Known rows, with every step that occurs:
repume-galo-toda-zavogub-karuzod-fime: [-14.1,   3.6,  20.3,   4.8, -11.5,  24.3,  12.6, -40.9, -13.0,  31.2,
 -16.4,   7.5, -50.4,  22.4,  19.5,  -6.3,  21.2,  -4.1, -25.8,  14.1]
popi-repume-galo-toda: [ -8.4,   5.5,  19.5,   6.8,  -1.7,  26.6, -13.3, -25.4,  -4.8,  39.5,
 -14.3,   2.9, -37.5,  23.0,  12.5,  -2.8,  21.1,  12.1, -34.5,  28.4]
zavogub-keso-popi-repume: [-30.8,   7.6,  19.0,  11.6,   5.0,  -3.3,  15.7, -14.8, -26.2,  27.6,
 -29.8,  -8.6, -32.3,  22.4,  15.3,  14.3,  -3.7,  11.2, -22.8,  25.3]
galo-toda-zavogub-keso-popi-repume: [-31.8,  19.0,  16.2,   9.3,  -2.0,  -1.9,  20.8, -20.6, -18.2,  30.8,
 -22.3, -10.8, -42.7,  29.7,  22.8,  18.1,   6.5,   2.0, -32.2,  29.1]
toda-zavogub-karuzod-fime: [-16.5,   0.5,  11.2,   1.5, -10.2,  10.4,  21.9, -30.4, -25.5,  20.1,
 -24.2,   0.9, -40.2,  15.2,  22.7,  -1.1,   8.5,   0.3, -10.8,   7.4]
keso-popi-repume-galo: [-14.4,  13.8,  22.7,  10.5,   1.7,  13.9,  -2.4, -25.3, -14.1,  28.6,
 -27.4,  -7.6, -37.3,  27.2,   7.9,  16.6,   1.8,  12.3, -29.3,  27.3]
keso-popi-repume: [-23.4,  10.8,   8.7,   2.3,   1.9,  -0.1,   7.0, -15.2, -18.7,  24.5,
 -28.1, -15.8, -25.7,  24.3,  15.4,  23.2,   2.4,  16.2, -22.0,  26.3]
zavogub-repume-galo-keso-popi: [-18.3,  18.3,  13.9,   8.4,  -9.6,  14.5,   5.0, -32.4,   3.9,  37.3,
 -21.6, -14.4, -41.5,  24.6,  16.1,  11.7,  11.4,   0.1, -31.2,  26.7]
galo-repume: [ -8.1,   0.2,   3.2,  -0.2, -12.8,  11.8,  -4.7, -20.5,  -4.0,  35.1,
 -16.5,  -4.0, -25.1,   8.4,  10.1,  -7.0,  20.1,  18.4,  -6.9,  19.0]
keso-popi-repume-galo-toda-zavogub-karuzod: [-22.6,  27.6,  18.6,   7.1, -11.3,  13.5,  16.8, -38.2, -13.7,  31.4,
 -19.3,  -6.1, -57.8,  26.4,  20.7,  14.1,   1.2,  -6.4, -41.6,  26.1]
galo-toda-zavogub: [ -2.6,   6.5,  -0.2,  -3.4, -20.5,  10.6,   9.1, -22.1,  -7.9,  31.0,
 -15.4, -13.6, -38.9,  13.3,  27.2,   6.5,  20.2,  -0.3, -15.2,  24.4]
toda-zavogub-repume-popi: [  1.7,  19.1,  24.6,  20.5, -14.6,  10.8,  16.8, -32.3, -13.2,  29.9,
 -18.3,  -6.0, -47.6,  15.6,  33.8,  21.5,   0.6,  -0.6, -20.9,  23.1]
galo-toda: [ -5.3, -10.1,   1.2,  -3.0, -13.7,  14.3,  -2.8, -19.5,  -4.7,  40.4,
 -14.2,  -8.5, -26.7,   9.8,  19.4,  -1.8,  25.7,   9.3, -15.1,  29.1]
zavogub-karuzod-fime: [-18.6, -12.9,  12.7,   1.7,  -4.1,  12.9,  13.0, -27.5, -24.5,  26.5,
 -23.8,   4.2, -29.6,  12.2,  16.3,  -8.2,  11.2,   8.6,  -9.7,  10.3]
zavogub-toda: [-10.4,  -8.8,  12.9,  -1.9, -16.7,  10.7,  18.4, -24.6, -20.1,  33.7,
 -33.2, -11.4, -30.7,   1.8,  20.3,  -9.2,   1.5,   8.8, -14.8,  26.5]
karuzod-zavogub-keso-popi-repume-galo: [-24.3,   9.3,  29.5,  18.2,  14.6,  14.8,   5.1, -34.5, -23.5,  32.5,
 -26.7,   3.1, -40.6,  33.8,  13.0,   8.3,  -4.2,  15.1, -30.8,  19.6]
popi-repume-zavogub: [-14.2,   9.2,  16.9,  10.9,  -5.5,  10.5,  -5.9, -18.0, -26.8,  19.3,
 -23.9,   0.0, -31.8,  13.5,  20.6,   9.8,  -2.6,  12.4, -24.8,  22.1]
repume-zavogub-karuzod: [-13.0,  -0.9,  14.6,   9.3, -18.6,  11.1,   7.9, -29.7, -29.5,  24.8,
 -24.1,   0.2, -41.7,  -1.1,  21.2,  -0.3, -11.3,  -1.2, -18.0,  19.7]
keso-zavogub: [ -8.2,  -4.5,   3.9,   0.6, -15.5,  -4.1,   7.3, -24.8, -25.3,  25.5,
 -27.7, -27.2, -22.7,  11.6,  13.1,  10.3,   9.5,  11.2,  -9.0,  26.3]
keso-popi: [-13.2,  -2.1,   2.2,  -1.0, -12.4,  -1.3,  10.9, -19.5, -13.3,  29.5,
 -28.2, -23.3, -25.9,  14.2,  15.2,  21.4,   6.1,   7.8,  -8.0,  29.2]
toda-zavogub-repume: [ -5.9,  18.7,  13.6,   8.1, -17.0,   3.8,  20.5, -23.9, -17.7,  23.6,
 -28.7, -12.5, -44.5,   9.1,  30.5,   4.3,  -3.0,  -5.6, -23.1,  15.3]

Rows:
[-22.3,   2.7,  28.0,  20.8,  -2.1,   6.7,   6.4, -17.1, -35.1,  23.8,
 -26.2,   7.6, -39.2,   9.8,  20.3,  -2.1,  -9.4,   6.6, -23.5,  20.1]  popi-repume-zavogub-keso
[-30.1,  13.5,  24.9,   7.3, -14.0,   4.6,  17.7, -30.7, -25.5,  27.0,
 -34.5, -11.3, -38.0,  16.7,  22.9,  14.1,  -8.6,   6.9, -37.4,  33.4]  keso-popi-repume-zavogub-toda
[-21.4,  10.5,  31.5,  18.5,   4.3,  11.6,   5.9, -24.7, -20.3,  31.0,
 -29.0,  -1.6, -43.5,  25.3,   8.3,   8.4,  -3.9,   7.7, -29.3,  26.5]  zavogub-keso-popi-repume-galo
[-15.2,  14.4,  27.4,  16.8,  -4.1,  16.5,  11.2, -25.6, -18.1,  32.8,
 -18.1,   5.4, -54.3,  21.5,  20.8,  -5.3,   7.9,  -2.5, -31.9,  22.4]  popi-repume-galo-toda-zavogub-keso
[-23.7,  14.9,  16.7,   9.9,  -7.5,   2.2,   1.2, -21.9, -23.2,  20.8,
 -26.3, -10.5, -32.8,  21.6,  19.6,  26.4,  -3.4,   9.9, -28.7,  28.7]  keso-popi-repume-zavogub
[-13.8,   9.0,   5.4,   2.1,  -9.7,  16.2,  -1.4, -28.1,   2.1,  35.3,
 -18.7, -15.7, -35.0,  24.4,  11.5,  14.8,  16.3,   5.5, -17.9,  28.2]  repume-galo-keso-popi
[-21.3,  -6.4,  13.6,   9.0,  -8.8,  -4.6,  21.6, -18.7, -20.9,  32.8,
 -30.2, -15.4, -33.1,  12.0,  15.3,  11.7,  -0.5,   2.3,  -8.3,  28.5]  zavogub-keso-popi
[-17.5,  16.8,  12.1,   6.5,  -2.4,  13.2,  -7.3, -30.5, -14.3,  28.2,
 -18.7, -15.3, -31.6,  29.8,   9.2,   6.1,  16.8,  15.0, -30.0,  24.0]  popi-repume-galo-keso-zavogub
[ -7.8,  18.1,  11.6,   5.4, -19.2,   8.3,  16.9, -27.6,  -6.9,  33.1,
 -20.3, -11.4, -46.1,  13.0,  32.9,   1.9,  11.7,  -7.2, -33.1,  21.8]  galo-toda-zavogub-repume
[-35.0,  19.3,  18.5,   4.4, -12.4,   9.8,  13.4, -31.0, -16.1,  29.6,
 -27.5, -10.3, -37.6,  22.2,  24.6,  11.4,   0.2,   7.9, -40.0,  31.6]  galo-keso-popi-repume-zavogub-toda
[ -0.7,   2.7,  15.9,  13.0, -11.1,  18.5,  -5.8, -29.4,  -1.1,  40.5,
  -7.3,   1.8, -29.5,  15.6,  15.8,  11.7,  21.2,  21.3,  -6.2,  26.1]  galo-repume-popi
[-31.0,  19.2,  24.4,   6.6,  -2.7,  16.2,  16.4, -41.2, -13.6,  29.2,
 -18.7,   2.7, -51.3,  37.5,  18.0,  11.2,  17.0,  -0.9, -39.7,  18.6]  keso-popi-repume-galo-toda-zavogub-karuzod-fime
[ -5.2,  20.1,  16.2,   5.5,  -9.0,  21.7,   0.0, -27.9,  -7.9,  29.7,
 -15.4,  -2.6, -48.4,  25.4,  21.1,   6.0,  16.5,   2.4, -32.9,  24.2]  popi-repume-galo-toda-zavogub
[-34.1,   6.4,  16.9,  11.0,  15.5,   0.2,  15.2, -24.5, -28.9,  29.0,
 -27.6,  -4.2, -29.4,  31.2,  20.2,  13.6,  -4.0,  18.4, -23.8,  18.2]  karuzod-zavogub-keso-popi-repume
[-12.3,   0.5,  12.4,   8.1, -15.2,   7.1,  20.2, -21.2, -17.6,  33.9,
 -18.7,  -4.7, -45.5,  10.2,  26.1,  -4.6,  11.3,  -5.4, -15.0,  23.2]  galo-toda-zavogub-keso
[ -3.8,   6.0,  25.9,  15.0,   1.5,  24.1,  -0.4, -41.5, -14.6,  35.8,
 -25.5,   3.4, -41.1,  18.8,  21.0,  -7.5,   0.0,   9.1, -30.0,  12.3]  karuzod-zavogub-repume-galo
[-11.7,   8.4,   4.6,  -0.8, -20.3,  11.2,  19.2, -30.1, -15.8,  31.0,
 -16.7,  -7.1, -48.2,   8.1,  26.7,  -0.1,   6.2,  -7.0, -21.3,  20.2]  galo-toda-zavogub-karuzod
[-28.5,  21.0,   9.8,   7.3,  -5.4,   7.2,  -3.2, -22.3, -14.1,  23.3,
 -19.0,  -9.1, -32.5,  27.0,  21.0,  23.9,   5.3,  10.2, -31.0,  26.9]  galo-keso-popi-repume-zavogub
[-27.7,   5.2,  19.4,  15.4, -17.2,  -1.7,  11.9, -28.0, -15.1,  34.0,
 -22.7,  -6.8, -39.0,  13.8,  13.9,  10.5,   3.4,   2.3, -18.2,  29.3]  galo-repume-zavogub-keso-popi
[-23.3,  -1.8,  19.5,  15.8, -15.1,  -3.8,  17.1, -24.1, -24.8,  28.8,
 -29.0, -11.7, -38.8,  11.0,  18.1,  16.3,  -6.4,  -2.1, -15.2,  30.4]  repume-zavogub-keso-popi
[-17.3,   9.9,  21.0,  12.4, -16.3,   6.1,  20.6, -32.3, -10.0,  37.8,
 -22.2, -12.4, -53.1,  22.3,  18.3,  13.3,   8.8,  -9.9, -24.6,  32.1]  repume-galo-toda-zavogub-keso-popi
[ -9.6,   5.4,  11.3,   7.8, -20.4,  13.2,  -9.4, -26.4, -10.1,  30.2,
 -16.1,   0.3, -32.5,   6.6,  15.3,  -0.4,  12.7,  12.1, -15.3,  22.4]  galo-repume-zavogub
[-21.9,   2.3,   6.1,  -4.9, -19.5,   5.0,  18.4, -33.8, -16.6,  34.2,
 -27.9, -25.2, -27.9,  14.0,  18.9,  -3.9,  13.5,   8.9, -22.4,  28.8]  galo-keso-zavogub-toda
[-11.7,  14.4,  12.4,   6.1,   4.4,  28.4, -14.3, -21.6,  -4.7,  30.1,
 -15.2,   2.9, -35.2,  25.3,  12.4,  -3.5,  15.7,  15.7, -26.5,  18.1]  popi-repume-galo-keso
[-23.4,   7.2,  28.0,  14.3,  -0.1,  16.2,   1.6, -28.5,  -8.3,  43.3,
 -17.9,  -0.1, -44.5,  28.0,  11.7,   4.1,  14.6,   5.8, -38.3,  33.5]  zavogub-keso-popi-repume-galo-toda
[-17.4,   4.4,  20.3,   4.8, -26.3,  14.3,   8.2, -34.2, -13.4,  35.0,
 -25.7,  -2.0, -37.5,   3.7,  18.9, -10.2,   6.0,   8.7, -25.4,  27.7]  galo-repume-zavogub-toda
[ -8.7,   9.1,   5.8,   1.7, -17.8,   6.7,  23.1, -26.7, -26.8,  21.1,
 -25.6,  -8.2, -46.3,   3.6,  25.1,   2.0,  -8.2,  -5.1, -12.3,  13.8]  toda-zavogub-karuzod
[ -8.3,   8.1,  24.2,  11.3, -16.3,  15.5,  -0.2, -40.7,  -5.1,  43.7,
 -19.5, -13.2, -42.6,  18.4,  15.4,  -2.9,  20.1,  -0.5, -42.0,  32.1]  keso-zavogub-repume-galo-toda
[ -6.5,  11.9,  14.8,   5.7, -20.1,  21.2,  12.4, -37.4, -12.7,  33.6,
 -17.0,  -1.8, -56.9,  11.3,  22.2,  -3.5,   5.0,  -9.6, -27.6,  21.3]  repume-galo-toda-zavogub-karuzod
